Each row was made from one path, in order. Every step used is in the known rows, and no mark comes twice. Write each row's path.
Known rows
U-Q: -12.8, 26.8, 15.7, -2.1, -12.7, -3.6, 0.5, 4.0, 18.2, -20.9, 1.7, 17.4, 19.4, 42.2, -4.5, 27.9, 33.9, -5.1, -7.1, -14.1, -23.7, 33.9, 62.7
C-Q-N-W-H: 17.3, 30.0, 5.8, 2.7, 3.1, 32.4, 2.9, 11.2, -27.1, -8.1, 17.9, -9.9, 16.2, 12.0, -5.2, 18.6, 22.9, -6.9, -4.9, -21.7, -10.0, 6.2, 42.3
W-N: -5.0, 3.8, 5.5, -1.6, 6.4, 26.9, -15.7, 9.8, 2.3, 9.2, -6.7, -10.2, 35.1, 31.4, -4.5, 2.2, 30.9, -4.5, -13.1, -25.6, -9.9, 9.8, 31.3
Q-N: -7.2, 1.6, 12.4, 2.0, 9.1, 28.4, -4.9, 14.6, -3.5, -9.2, -16.4, -20.5, 28.2, 13.5, -2.8, 8.1, 36.9, 9.6, -5.9, -20.5, -8.5, -6.8, 31.3
Q-H-W-C: -36.6, 11.8, 1.1, 0.4, -30.6, 23.1, -31.5, 1.1, -0.5, -26.8, -14.9, -5.6, 1.4, 23.3, -12.9, 13.6, -3.7, -37.8, -10.1, 15.7, -14.6, 15.7, 12.1
W-H-Q: -37.4, 5.4, -21.2, -19.0, -11.9, -6.3, -25.5, -6.6, -7.3, -9.5, -2.3, 0.2, -2.1, 19.9, -0.5, 22.5, 23.9, -3.4, -7.7, 20.4, -15.4, 14.5, 52.3
E-Q: -3.8, 16.3, 16.9, -3.2, -32.2, 2.7, 2.9, 14.5, -0.5, -6.5, -7.0, 9.8, 22.6, 15.5, 4.2, 24.5, 33.5, -11.7, -2.6, -27.6, -35.7, 28.6, 66.5
Q-C: -11.3, 6.1, 18.9, 3.1, -15.6, 15.5, -1.8, 29.4, -8.7, -11.5, -10.1, -25.7, 17.6, 37.8, -7.7, 14.8, 34.6, -15.9, -12.9, -19.8, 1.4, 6.6, 23.1
N-Q-C-W-H: -2.1, 21.5, -9.5, 0.5, -17.8, 17.2, 21.8, 43.5, -23.0, -4.7, 22.8, -17.9, 15.3, 14.5, -11.2, 21.9, 20.6, -26.1, -10.5, -13.3, -0.2, 23.1, 35.2
H-W-C-Q: -5.3, 20.6, 18.5, 3.7, -25.6, 24.1, -20.7, 4.3, -29.2, -9.9, -25.6, -10.4, 9.7, 36.1, -11.9, 10.4, -1.3, -38.6, -25.4, -5.3, -17.1, 4.8, 11.0
Q-H-W: -42.9, 13.7, -13.7, -6.1, -26.4, 26.7, -31.5, -5.6, 7.6, -37.2, -11.2, 3.0, 3.0, 21.5, -3.9, 15.5, 5.1, -29.6, -7.2, 9.8, -19.8, 20.2, 28.6
N-Q-H-W: -27.5, 18.4, -11.9, -3.9, -13.3, 26.6, -3.4, 14.0, 9.1, -19.1, 9.6, 8.0, 10.2, -3.6, -3.3, 18.4, 9.2, -33.3, 0.2, -5.9, -24.0, 30.0, 36.4
C-W-H-Q-N: -14.6, 16.6, -30.5, -11.3, -21.6, 16.3, -9.5, 8.8, -27.9, -17.5, -1.8, -13.5, 6.0, 12.9, -14.2, 14.9, 13.0, -6.2, -13.8, 17.0, -8.0, 7.0, 45.5
W-H: -34.6, 12.1, -19.4, -13.3, -4.3, -2.2, -18.8, 2.0, -9.1, -10.9, 8.5, -6.6, 11.9, 45.1, 7.8, 23.4, 33.3, -2.7, -11.0, 12.1, -2.2, 18.5, 50.8
E-Q-N: 4.3, 4.9, 23.1, 2.4, -25.1, 14.5, 4.2, 16.3, -5.9, -4.8, -13.0, -0.4, 24.1, -6.9, 0.1, 21.4, 32.7, 4.4, 1.7, -38.5, -33.7, 12.1, 56.5
N-W: 2.3, 42.6, 12.1, 7.2, 21.9, 19.4, 0.6, 27.3, -4.2, -21.3, 18.8, -7.2, 27.8, 33.5, 0.5, 18.3, 27.2, -27.1, -16.2, -9.4, -10.1, 24.8, 53.7
E-Q-N-W-H: 9.0, 20.6, 15.7, 4.8, -14.4, 10.2, 4.2, 21.8, -16.1, -11.5, 12.5, 1.0, 18.1, -9.1, 2.5, 30.6, 23.4, -3.2, -3.0, -30.5, -29.2, 21.5, 66.2
C-Q-U: 17.9, 18.3, -12.6, 0.6, -12.5, 20.1, 21.2, 15.9, -16.0, -1.3, 4.6, -9.6, 22.9, 43.2, 0.6, -3.2, 32.3, -27.4, -2.2, -27.8, -16.9, 32.5, 36.1
Q-N-W: 9.2, 23.2, 18.9, 10.8, 25.5, 32.7, 1.1, 26.8, -8.4, -17.1, 5.9, -19.9, 29.5, 7.1, -3.8, 12.4, 27.8, -4.8, -10.3, -22.2, -8.2, 1.2, 39.2
H-Q-C-W: -8.4, 10.2, 2.8, -4.4, -32.0, 17.9, -3.9, 21.5, -17.0, -14.7, -19.8, -16.7, 2.0, 7.6, -23.4, 10.7, 15.1, -23.1, -13.7, -0.9, -13.9, 5.4, 29.8
Q-N-W-C: 15.2, 20.6, 33.1, 17.6, 21.2, 29.7, 1.7, 33.6, -16.8, -7.8, 0.6, -29.1, 27.0, 8.6, -12.5, 11.7, 19.9, -11.4, -13.5, -17.6, -3.4, -3.1, 22.7
H-W: -26.9, 18.0, 0.3, -3.9, -10.4, 21.3, -26.8, 1.7, -8.8, -27.9, -23.7, -3.3, 15.6, 35.1, 1.9, 10.6, 11.8, -25.6, -24.7, -3.6, -19.6, 10.5, 33.1

Which path is each row?
-18.8, 15.2, 17.1, 3.8, -15.8, 17.0, -27.2, 10.1, -19.0, -15.3, -29.9, -15.5, 12.7, 38.3, -8.6, 10.2, 0.7, -35.2, -28.9, 3.1, -13.3, 5.1, 11.9	H-W-C
-22.3, 16.9, 0.2, 2.0, -16.7, 24.7, -2.7, 19.0, 2.6, -11.1, 5.5, 0.3, 8.2, -1.1, -10.3, 17.9, 1.8, -39.8, -1.8, -1.2, -20.1, 25.8, 22.5	N-Q-H-W-C
-31.0, -3.5, -16.3, -15.4, -6.3, 4.1, -24.2, -5.4, -11.0, -8.2, -7.4, -8.2, -0.8, 1.9, -3.4, 19.3, 23.3, 8.9, -4.5, 11.4, -14.3, 0.7, 43.7	W-H-Q-N
-5.0, 30.2, -20.5, -1.3, 12.7, 0.3, -1.0, 19.3, -14.4, -18.4, 27.8, -6.3, 6.5, 20.9, 0.8, 15.6, 14.8, -30.5, -12.3, 6.9, -15.1, 36.7, 56.1	N-W-H-Q-U
-7.7, 18.8, 26.8, 3.6, -25.9, -2.1, 5.9, 18.9, 9.8, -21.6, 1.3, 3.4, 12.8, 39.6, -12.3, 30.2, 30.6, -9.8, -8.7, -24.3, -14.5, 28.1, 46.4	U-Q-C
5.0, 22.2, -13.5, 0.5, -11.4, 34.6, -2.5, 20.7, -17.8, -2.5, -0.5, -15.1, 34.6, 36.9, -15.5, 0.9, 18.9, -16.3, -20.3, -12.3, -4.8, 13.9, 34.2	C-W-N
0.9, 29.4, 14.5, 4.9, -37.4, 4.6, 12.5, 25.0, -3.7, -26.9, 4.2, 0.5, 14.0, 41.6, -19.6, 28.6, 22.3, -16.7, -13.8, -18.6, -11.0, 29.4, 46.3	U-Q-C-W
6.1, 12.5, -16.2, 4.0, 10.1, 11.5, 36.1, 38.7, 1.5, 4.0, 18.4, -11.0, 30.4, 17.4, 5.0, 0.5, 33.6, -29.9, 0.0, -26.9, -17.7, 42.9, 40.3	N-Q-U
4.5, 11.2, 25.8, 5.9, 8.3, 22.3, -8.9, 17.1, -10.4, -5.7, -15.5, -16.7, 9.2, -16.8, -20.1, 10.5, 12.4, -12.2, -8.2, -4.7, -21.1, -5.4, 28.6	H-Q-N-W-C
-24.4, 14.5, 2.0, -4.5, -53.2, 12.7, -16.7, 0.9, 3.4, -26.9, -8.8, 18.6, 4.4, 0.2, -0.9, 26.7, 7.6, -27.7, -0.1, -14.1, -42.9, 33.2, 54.8	E-Q-H-W
24.1, 46.5, 31.0, 14.8, 6.5, 21.9, 6.3, 30.5, -23.9, -3.5, 16.2, -14.2, 21.6, 34.7, -13.5, 17.4, 13.9, -40.0, -16.5, -9.8, -7.5, 18.7, 32.0	N-W-C-Q
3.5, 16.3, 6.3, 7.1, -24.4, 21.0, -7.7, 12.3, -31.6, -8.6, -21.0, -16.3, 11.5, 39.9, -9.8, -0.3, -2.6, -46.9, -23.5, -10.2, -17.9, 16.6, 6.4	H-W-C-Q-U
7.1, 11.5, 4.6, 6.6, -25.6, 32.2, 2.5, 36.6, -25.1, -5.3, -3.7, -31.6, 24.5, 33.9, -21.4, 5.5, 18.9, -21.5, -21.5, -24.1, 5.4, 6.2, 15.7	Q-C-W-N
22.3, 20.4, 39.6, 14.9, -15.6, 15.4, 10.2, 31.3, -16.9, -3.6, -0.1, -7.3, 23.7, -9.6, -8.1, 24.4, 19.5, -13.2, -5.1, -35.1, -29.3, 14.7, 48.3	E-Q-N-W-C
-1.7, 12.3, 14.4, 3.8, -4.2, 17.6, 21.0, 41.2, -3.7, 0.5, 9.9, -15.3, 21.6, 9.5, -6.6, 18.1, 31.3, -21.9, -4.9, -29.6, -7.6, 19.0, 30.9	N-Q-C
9.7, 39.9, 30.2, 15.2, 16.6, 14.8, 0.4, 35.9, -14.0, -8.5, 12.7, -19.1, 24.6, 36.4, -10.5, 17.2, 16.7, -36.2, -19.8, -2.4, -3.7, 18.6, 33.0	N-W-C
-7.3, 5.4, 5.9, 2.5, -9.8, 34.6, -14.5, 19.1, -13.1, -4.2, -10.9, -9.5, 19.6, 8.9, -8.4, 6.2, 1.4, -29.5, -24.3, -33.7, -17.4, 9.7, 13.6	H-W-N-Q-C
9.9, 19.9, 28.5, 5.7, -17.8, 17.1, -1.0, 16.1, -22.8, 11.3, -11.1, -17.0, 18.4, 42.0, -16.2, 11.9, 21.7, -25.7, -10.6, -7.7, -7.2, 6.5, 17.2	W-C-Q
-10.4, 29.8, -0.9, -1.7, 3.5, 4.9, -10.8, 21.2, -17.1, -20.4, 22.8, -9.7, 1.3, 14.4, -6.5, 27.4, 13.5, -25.6, -15.9, 5.1, -8.3, 20.5, 50.1	N-W-H-Q-C
-2.0, 20.2, 4.1, 5.4, 22.7, 22.9, -5.6, 19.9, -16.0, -17.0, 16.7, -19.6, 20.8, 10.7, -0.3, 19.0, 25.0, 0.4, -10.3, -10.4, -3.4, 3.8, 43.5	Q-N-W-H
-15.5, 24.4, -8.1, -6.8, -35.9, 35.3, -18.1, -9.3, -8.0, -23.6, -3.3, 8.8, 2.9, 22.3, -8.0, 15.0, 7.3, -31.6, -2.3, -5.9, -23.7, 18.8, 31.6	C-Q-H-W
2.9, 6.8, 4.3, -0.1, 12.7, 29.6, 3.8, 22.4, 4.2, 19.0, 8.5, -4.6, 36.3, 8.9, -5.1, 5.1, 27.9, -10.4, -6.8, -35.2, -14.7, 18.0, 34.0	W-N-Q
-0.5, 19.2, 3.8, 4.7, -28.5, 23.4, 7.2, 38.5, -25.2, -18.0, -5.6, -30.1, 18.3, 39.6, -16.9, 12.3, 23.8, -24.7, -19.3, -11.9, 5.7, 9.5, 24.2	Q-C-W
33.0, 42.0, 19.7, 18.3, 7.5, 19.6, 18.5, 38.0, -26.0, -2.2, 20.3, -20.8, 23.5, 37.4, -10.8, 7.3, 12.8, -48.2, -14.8, -15.3, -8.1, 30.5, 27.7	N-W-C-Q-U
-10.1, 10.5, -0.3, -1.5, -1.0, 32.8, -17.3, 9.5, -7.2, -3.7, -9.7, -0.5, 24.3, 9.7, -3.4, 5.2, 3.9, -25.9, -22.7, -26.6, -23.3, 13.9, 25.4	H-W-N-Q
12.9, 14.3, 12.8, 0.4, -7.9, 36.6, 2.8, 6.2, -17.7, -1.3, -8.5, -11.2, 22.4, 15.0, -7.0, 9.1, 32.5, 0.7, -0.7, -30.0, -14.7, -2.7, 33.2	C-Q-N
-1.2, 6.0, -12.5, 2.3, -0.4, 30.3, -4.7, 18.0, -9.8, -2.0, -5.4, -6.7, 25.6, 13.8, -0.8, -5.1, 1.9, -34.6, -21.0, -32.8, -23.9, 25.4, 19.7	H-W-N-Q-U
9.6, 8.6, -2.1, 3.2, -29.7, -2.7, 23.0, 27.3, -4.4, -4.0, 0.0, 0.3, 24.4, 21.4, 8.1, 9.1, 32.3, -23.3, -0.3, -36.2, -35.8, 46.7, 59.5	E-Q-U
-20.8, 23.5, -34.8, -14.1, -26.5, 8.5, -10.6, 8.0, -25.8, -18.4, 3.2, -6.4, 4.8, 27.1, -12.0, 16.9, 13.6, -16.1, -16.0, 24.7, -9.0, 18.4, 52.3	C-W-H-Q
